Every row comes from one small tree of marks. The marks that hang from a mark follow it in brackets, in alphabetical order. Every link used is in the known rows. Which tree was each row made from?
In the rows, zero is written as 128.
Known rows:
nisaf[suzap]: [106  99 149 157 104 132 163 139 119 108 138 124 121 102 155 156]
suzap[pusoz]: [118  93 146 116 124 126 161 140 119 131 140 144 125 104 128 161]
maki[nisaf[suzap[pusoz[vagon]]] pebe pozus]: [131  96 109 108  74 168 172 157 124 106 157 177 124  83 174 165]
zetef[pebe[maki[pozus]]]: [135 161 113  67 111 172 117 126 142 152 181 129 101  98 185 140]
pusoz[vagon]: [100  99 125 128 113 129 154 138 111 131 130 140 144 111 146 157]
zetef[pebe[maki[nisaf pozus]]]: [146 180 108  69 115 177 118 121 137 153 179 158  94  94 191 152]
vagon[pusoz]: [104 100 137 132 111 135 160 142 114 122 133 131 139 116 138 155]
gunu[zetef[pebe[maki[nisaf[suzap] pozus]]]]: [157 163 124  92  92 191 130 147 153 132 189 126  74  75 216 144]
pebe[maki[nisaf[suzap[pusoz]] pozus]]: [148 128 133 113  99 169 158 133 130 110 170 178  90  81 164 180]
pebe[maki[nisaf[suzap[pusoz[vagon]]] pozus] zetef]: [128 105 107  94  83 182 157 156 147 109 180 171  89  79 166 182]
maki[pebe[zetef]]: [114 121 104  86 108 155 125 165 135 139 158 114 121 103 164 118]
gunu[zetef[pebe[maki[nisaf pozus]]]]: [164 182 110  63 113 189 112 139 149 159 185 134  83  83 211 135]
zetef[pebe]: [107 128 132 102 118 136 139 135 130 148 153 115 121 108 163 143]
zetef[pebe[maki]]: [118 142 128  84 119 149 124 133 133 153 175 117 110 105 162 147]
nisaf[maki[pebe pozus] suzap[pusoz[vagon]]]: [114  88 113 101  64 172 172 149 128 118 160 150 136  76 178 138]
nisaf[maki suzap]: [102 113 149 151  97 140 164 128 117 122 138 126 126  91 165 143]
pebe[maki zetef]: [118 131 117  92 121 157 121 147 139 141 168 121 101 102 153 144]
pebe[zetef]: [108 118 122 110 120 143 136 150 134 136 146 119 113 106 153 139]

Write each row's tree:
[143 137 129  87  94 175 151 137 145 124 189 159  83  80 177 176]
zetef[pebe[maki[nisaf[suzap[pusoz]] pozus]]]
[103 114 115 112  80 166 145 161 139 126 163 106 117  84 181 114]
nisaf[maki[pebe[zetef]] suzap]
[130 162 122  86 125 153 125 130 129 155 171 146 103 101 169 161]
zetef[pebe[maki[nisaf]]]
[138 152 111 106  96 186 132 143 145 115 177 154  78  83 188 157]
pebe[maki[nisaf[suzap] pozus] zetef]
[128 135 140 142 109 150 151 133 117 114 156 156 103  95 161 173]
pebe[maki[nisaf[suzap]]]
[125  96  95  90  69 182 161 173 144 107 171 164 108  80 178 156]
maki[nisaf[suzap[pusoz[vagon]]] pebe[zetef] pozus]
[109  88  98  83  60 187 163 165 147 119 173 136 119  73 183 130]
nisaf[maki[pebe[zetef] pozus] suzap[pusoz[vagon]]]
[141 159  85  72 102 183 119 155 139 138 163 155 106  92 193 123]
maki[nisaf pebe[zetef] pozus]
[127 152  89  65  92 188 120 147 142 151 165 127 116  84 199  97]
nisaf[maki[pebe[zetef] pozus]]
[123 133 125 122 105 163 140 151 138 116 169 141  86  92 165 165]
pebe[maki[nisaf[suzap]] zetef]
[135 141  98 102  82 186 137 162 142 112 166 145  97  84 200 132]
maki[nisaf[suzap] pebe[zetef] pozus]
[134 150 102  74 111 180 113 139 147 140 175 133  94  95 174 135]
pebe[maki[pozus] zetef]
[134 107 121 112  88 169 167 138 127 107 166 186 104  83 162 189]
pebe[maki[nisaf[suzap[pusoz[vagon]]] pozus]]
[111 134 103  81 102 164 127 154 134 153 159 115 125  91 176 105]
nisaf[maki[pebe[zetef]]]
